Each row comes from the steps of one walk. Every step used is in the known rows, and no mark comes twice. Write the walk behind each row, first mark first.
Known rows
C, W, R, V, P, S, N: [ 1.53 -1.93  0.10 -2.70  2.19  2.07 -0.94 -0.03  0.23 -2.53  3.39  2.04
 -1.64  1.21 -1.53  0.19  0.60 -1.67  0.17  0.96  1.40  1.01 -1.08 -4.20]
W, R: [-0.66 -0.62  0.14 -0.56  0.20  4.48 -0.43  0.24 -0.29 -0.73  1.67  1.06
 -0.20  0.23 -1.07 -1.98  0.72  1.01  0.20 -0.62 -0.22  0.78  0.00  0.22]
S, P, V, R, W, T: [ 1.31 -2.62 -0.77 -2.76  2.54  9.05 -0.69 -0.65  0.85  0.82  0.36  2.07
  1.74  0.97 -0.54  0.18 -0.04 -3.77  0.35 -0.26 -0.03  1.65  0.32 -2.84]
P, V, R, W: [-0.08 -1.28 -0.30 -2.18  1.40  4.55 -1.02 -0.23  1.35  2.18  1.29  0.80
  1.07  0.54  1.72  0.16 -0.42 -2.98  0.29 -0.73 -0.87  1.66  0.55 -0.21]
V, R, W, T, P, S: [ 1.75 -2.21 -1.17 -2.22  3.71  7.86  0.57 -0.49  0.45  3.61  2.91  1.76
  0.75  0.77  1.97 -1.24 -0.79 -1.29  1.04  0.52  1.63  2.25  0.17 -2.85]
R, W, C, P: [-0.45 -1.76  0.01 -3.08  1.39  1.88  0.19  0.03 -0.24  1.65  0.57 -2.59
 -2.00 -0.47 -1.12  0.15 -1.27 -0.70 -0.05  0.16  1.67  0.12 -0.56  0.44]
W, R, V, P: [-0.08 -1.85 -0.15 -0.97  0.92  1.68 -0.55  0.02  0.33 -0.42  3.13  1.31
  0.14  0.68 -1.26 -0.36  1.40  0.14  0.35 -0.90  0.47  0.31 -0.65 -2.25]
S, P, C, W: [ 0.59 -0.91  0.11 -2.45  2.53  1.04  0.66  0.20 -0.15 -3.66 -0.03  1.22
  0.71 -0.42 -2.25  0.99 -0.18 -0.91 -1.01  0.26  2.98  1.13 -0.21 -3.29]
S, N: [ 1.03  0.28  0.63  0.59 -0.22  0.62 -0.63 -0.23  0.01 -2.41  1.32  0.97
  0.09  0.11 -0.85  1.29 -0.17 -1.04  0.25  0.65 -1.29  0.24 -0.19 -1.28]
Q, T, P, S: [ 2.67 -0.86 -0.60 -1.13  4.64  2.15  1.49 -0.04 -0.45  0.02  0.23  0.04
 -0.60  0.27  0.18 -0.04  0.30 -1.35 -1.26  0.73  1.35  1.61  0.23 -2.42]
R, W, C, P, T: [-0.32 -2.57 -0.32 -3.46  1.36  2.23  0.75 -0.54 -0.39  2.10  0.41 -2.30
 -1.30 -0.10 -0.14  1.36 -0.96 -0.57 -0.97  0.32  1.69 -0.38 -0.53  0.11]
C, P: [-0.25 -1.15 -0.18 -1.19  0.04 -1.84  0.68  0.03 -0.20 -0.27  0.48 -1.18
 -0.24  0.15 -1.53  0.60 -0.26  0.74 -0.93  0.56  0.46  0.06 -0.05 -0.73]
V, R: [-0.53  0.07 -0.15 -0.11 -0.68  3.09 -0.11  0.23  0.66 -1.48  2.76  1.26
  1.95  0.75  0.03 -0.57 -0.20  0.38  0.76 -0.68 -0.88  0.48  0.95 -0.80]
V, R, W, C, P, S, N: [ 0.41 -1.77  0.59 -3.29  2.80  5.69  0.23  0.09  0.66 -1.14  2.79 -0.25
 -0.70  1.40 -1.00  0.23 -1.19 -1.03  0.74  0.62  0.25  1.27  0.25 -1.84]
T, P, S, N: [ 3.21  0.07  0.11 -0.30  3.92  1.65  0.52 -0.24  0.16 -1.09  1.59  2.34
 -0.06  0.51  0.20  0.88  0.01  0.29 -0.42  1.41  1.10  1.97 -0.29 -2.36]
T, P, V, R: [ 2.46 -0.47 -0.77 -0.85  2.29  4.88 -0.08 -0.01  1.39  0.40  3.01  3.12
  2.89  0.38  0.49  0.43  0.43  0.31 -0.60 -0.59 -0.19  3.18  0.98 -1.19]
Q, T, P, S, N: [ 3.54 -0.25  0.02 -0.56  4.46  3.00  0.76 -0.31 -0.43 -2.22  1.56  1.05
 -0.38  0.35 -0.65  1.60  0.25 -2.53 -1.05  1.49  0.19  1.94  0.04 -3.60]
V, R, W: [-1.28 -0.84 -0.10 -2.03  0.29  3.77 -0.52 -0.10  0.59  0.66  2.98  0.25
  0.73  0.37  1.25 -0.32 -0.89 -2.01  1.35 -0.69 -0.30  0.31  0.25 -0.17]
S, P, V, R, W, C: [ 1.35 -1.32  0.05 -3.28  3.52  7.79 -0.44  0.13  1.17 -0.31  0.66  1.42
  0.98  0.83 -0.70  0.29 -0.21 -2.18  0.46 -1.07  1.10  1.84  0.33 -0.71]
Q, T: [ 0.15 -0.38 -0.14 -0.24  0.50  1.35  0.21 -0.11 -0.67 -1.31  0.13 -1.23
 -0.37 -0.14 -0.87  0.41  0.12 -2.48 -0.65  0.11 -1.24  0.09  0.41 -1.24]
Q, T, P, V, R, W: [ 1.81 -1.82 -0.93 -2.99  3.47  6.70 -0.35 -0.43  0.62  1.32  3.51  0.83
  1.35 -0.09  0.70  1.16 -0.27 -4.51 -0.73 -0.44 -0.45  3.19  0.74 -2.20]
W, T, P, C: [ 2.00 -1.72 -0.71  0.26  3.15  5.85  1.02 -0.43  0.10  1.75  1.35  2.20
  2.19 -0.72 -0.14  0.26  0.18  1.18 -0.52  0.26  1.23  2.87 -0.12 -3.66]
R, V: [ 0.57 -0.87 -0.32  0.37  0.34 -1.60 -0.27 -0.24  0.74  0.69  0.58  0.31
 -0.47 -0.04  0.99  1.62 -0.42  0.68 -0.19 -0.28  0.34 -0.09 -0.48  0.11]

Which walk is each row?
[-0.68 -2.01 -0.12 -3.24  0.63  4.21  0.26  0.21  0.43  0.29  3.36 -1.34
 -0.10  0.35 -1.12 -0.33 -1.41 -0.26  0.75 -0.59  0.60  0.58  0.34 -0.34]
V, R, W, C, P
[-0.70 -2.36 -0.43 -3.49  0.89  5.22  0.79 -0.30  0.21  0.80  3.15 -1.07
  0.92  0.70 -0.22  0.88 -1.02 -0.21 -0.12 -0.41  0.62  0.32  0.41 -0.81]
V, R, W, C, P, T
[ 2.60 -1.87 -0.54 -1.69  3.70  9.08 -0.05 -0.79  0.37  1.18  4.12  2.73
  0.64  0.96  1.19  0.07 -1.02 -2.25  1.35  1.22  0.33  2.71  0.00 -3.91]
V, R, W, T, P, S, N
[ 2.54 -1.62 -0.77 -2.89  3.91  9.03 -0.22 -0.05  0.73  1.82  3.64  0.46
  0.71 -0.19  0.12  0.63 -0.55 -3.49 -0.17 -0.85  0.16  3.60  0.60 -1.22]
Q, T, P, V, R, W, C
[ 0.02 -1.89 -0.50 -1.51  0.20 -1.08  1.25 -0.54 -0.36 -0.48  0.20 -0.86
  0.87  0.47 -0.73  1.85 -0.03  0.60 -1.84  0.65  0.42 -0.41  0.15 -1.33]
C, P, T
[ 0.23 -1.46 -0.14 -1.63  2.31 -1.39  1.38  0.14  0.08  0.24 -1.78 -1.24
 -0.92  0.91 -0.61 -0.40  0.00  1.01 -1.43  0.96  1.17  0.03  0.06 -1.37]
C, P, S
[-0.28 -2.64 -0.42 -3.46  1.41  3.01 -0.29 -0.28  1.14  1.58  1.58 -0.50
  1.07  0.66 -0.03  0.73 -0.62 -2.35 -0.67 -0.08 -0.68  1.52  0.51 -1.04]
C, P, V, R, W
[ 0.33 -3.53 -0.96 -2.97  0.83  6.67 -0.37 -0.64  0.80  2.72  1.39 -0.32
  1.04  0.70 -0.41  0.09 -0.75 -2.75 -0.35  0.31 -1.00  1.81  0.52 -2.21]
C, P, V, R, W, T
[ 2.82 -0.46 -0.64 -0.65  2.99  1.90 -0.03 -0.21  0.68  1.82  0.43  1.85
  1.00 -0.48  0.58  1.21  0.60  0.12 -1.24  0.13  0.73  2.87  0.10 -0.87]
T, P, V
[ 1.48 -0.74 -0.05 -0.30  3.56  2.86  1.02 -0.02  0.42  0.47  1.79  1.90
  2.25 -0.85  0.03  0.59  0.20  1.49 -0.59 -0.20  1.94  2.66  0.04 -2.34]
T, P, C
[ 0.54 -2.10 -0.68 -0.96  0.98 -1.89  0.47 -0.80  0.50  0.68  1.29  0.54
  1.36  0.76  0.70  2.72  0.93 -0.81 -0.73 -0.08  0.66 -0.75 -0.46 -2.80]
R, V, P, T
[ 0.66 -1.67 -0.43 -1.09  0.40  4.69  0.13 -0.23 -0.28  0.53  0.45  0.43
  0.17 -0.74 -0.67 -0.44 -0.78 -0.94 -0.28  0.75  1.25  1.72 -0.31 -3.06]
P, C, W, T
[ 2.12 -2.24 -1.11 -2.29  4.61  5.42  0.70 -0.74 -0.21  4.99  0.34  0.67
 -1.30 -0.03  2.13 -0.94 -0.64 -1.76  0.13  1.28  2.49  1.90 -0.74 -2.18]
R, W, T, P, S
[-0.30 -2.23 -0.04 -3.69  3.12  4.76  0.91  0.39  0.63  0.99  1.54 -1.25
 -0.92  1.20 -0.07 -1.46 -1.18 -0.17  0.40 -0.20  1.81  0.77  0.30 -0.72]
V, R, W, C, P, S
[ 2.41 -0.48 -0.61 -0.82  4.25  0.78  1.29  0.00  0.21  1.47 -0.08  1.35
 -0.10  0.38  1.06 -0.25  0.23  1.18 -0.69  0.75  2.32  1.71 -0.11 -1.21]
T, P, S
[ 1.33 -0.79 -0.14 -1.35  2.21  4.67  0.08  0.10  1.24 -2.88  0.06  3.03
  3.00  1.18 -1.39  0.65  0.75 -0.91 -0.60 -0.75 -0.12  1.40  1.11 -2.09]
S, P, V, R
[ 1.72 -2.95 -0.91 -2.28  3.75  5.80  0.21 -0.01 -0.19 -1.81  5.56  1.73
 -0.16 -1.28 -1.36  1.16 -0.19 -0.38 -1.52 -0.46  1.66  3.47 -0.50 -3.70]
Q, T, P, C, W, R, V
[-0.25 -0.62  0.07 -1.40  0.87  0.93  0.24  0.20  0.06 -0.95  0.86  0.30
  0.14 -0.78 -0.48  0.38 -0.63 -0.54 -0.65  0.19  1.89  1.35 -0.22 -1.91]
P, C, W
[ 1.68 -1.68 -0.77 -2.62  3.01  5.45 -0.62 -0.37  1.26  2.48  3.44  1.98
  1.64 -0.02  1.67  0.72 -0.41 -1.93 -0.01 -0.51  0.51  3.12  0.42 -1.02]
T, P, V, R, W
[ 1.50 -2.04 -1.07 -1.77  2.16  4.68 -0.22 -0.91 -0.52  3.99  1.90  0.63
 -0.63 -0.79  0.88  0.03 -0.84 -2.02  0.52  0.74  1.37  1.79 -0.75 -1.66]
R, W, T, P
[ 0.08 -2.06 -0.58 -2.58  0.05  0.57 -1.00  0.07 -0.02 -1.06  4.08  1.16
 -1.11  0.01 -1.62 -0.13  0.68 -0.95  0.18 -0.14  1.73  0.53 -0.99 -2.65]
C, W, R, V, P
[ 1.72 -0.78 -0.53 -1.83  2.60  1.53  0.51  0.08 -0.03 -0.19  2.69  1.63
  0.80 -1.33 -0.39  0.83 -0.52  0.49 -0.94  0.40  3.00  2.77 -0.36 -2.80]
T, P, C, W
[-0.15 -1.53 -0.24 -0.17  0.57  3.09 -0.85 -0.01  0.51 -0.14  2.19  1.27
 -0.48  0.13 -0.10 -0.26  0.26  1.54  0.04 -0.97 -0.02  0.51 -0.56  0.15]
W, R, V
[ 0.73 -0.46 -0.16 -0.37  0.54  4.10 -0.54  0.12  1.39  0.02  0.74  1.56
  2.51  0.99  0.53  0.14  0.28 -0.38 -0.17 -0.83 -1.37  1.75  1.17 -0.63]
P, V, R
[ 1.11 -1.17 -0.19 -1.56  0.93  5.19  0.29  0.50  1.20 -0.38  1.29  0.20
  1.51  0.82 -1.87  0.02 -0.15  1.05 -0.68 -0.66 -0.70  2.00  1.23 -0.61]
W, C, P, V, R
[ 3.11 -0.93 -0.85 -0.91  3.22  2.86  0.20 -0.27  0.11  0.86  0.65  0.62
  0.75 -0.38 -0.35  1.72  0.64 -2.74 -2.02  0.27 -0.17  2.83  0.38 -1.87]
Q, T, P, V
[ 0.49 -1.59 -0.37 -1.62  0.47  2.67  0.17  0.09  1.24 -0.68  1.02  0.52
  2.31  1.01 -1.17  0.41  0.10  0.21 -1.17 -0.29 -1.17  1.71  1.21 -1.53]
C, P, V, R
[ 0.11 -1.63 -0.76 -1.74 -0.49  2.04 -1.15  0.03 -0.01 -0.92  3.40  1.00
 -1.82 -0.39 -0.55  0.00 -0.54  0.58 -0.09 -0.35  1.09  0.76 -0.81 -0.17]
C, W, R, V
[ 0.38 -0.81 -0.03 -1.12  0.69  0.64  0.76  0.37 -0.22 -0.36  0.13 -1.63
 -1.00  0.00 -2.29  0.00 -0.39  1.49 -0.65  0.08  0.78  0.17  0.01  0.04]
W, C, P
[ 0.54 -1.63 -0.11 -3.22  3.03  5.30 -0.53 -0.22  1.14 -0.48  0.53  1.77
  1.73  0.94 -0.22  0.86  0.07 -3.30 -0.05 -0.65  0.42  1.31  0.45 -1.65]
S, P, V, R, W
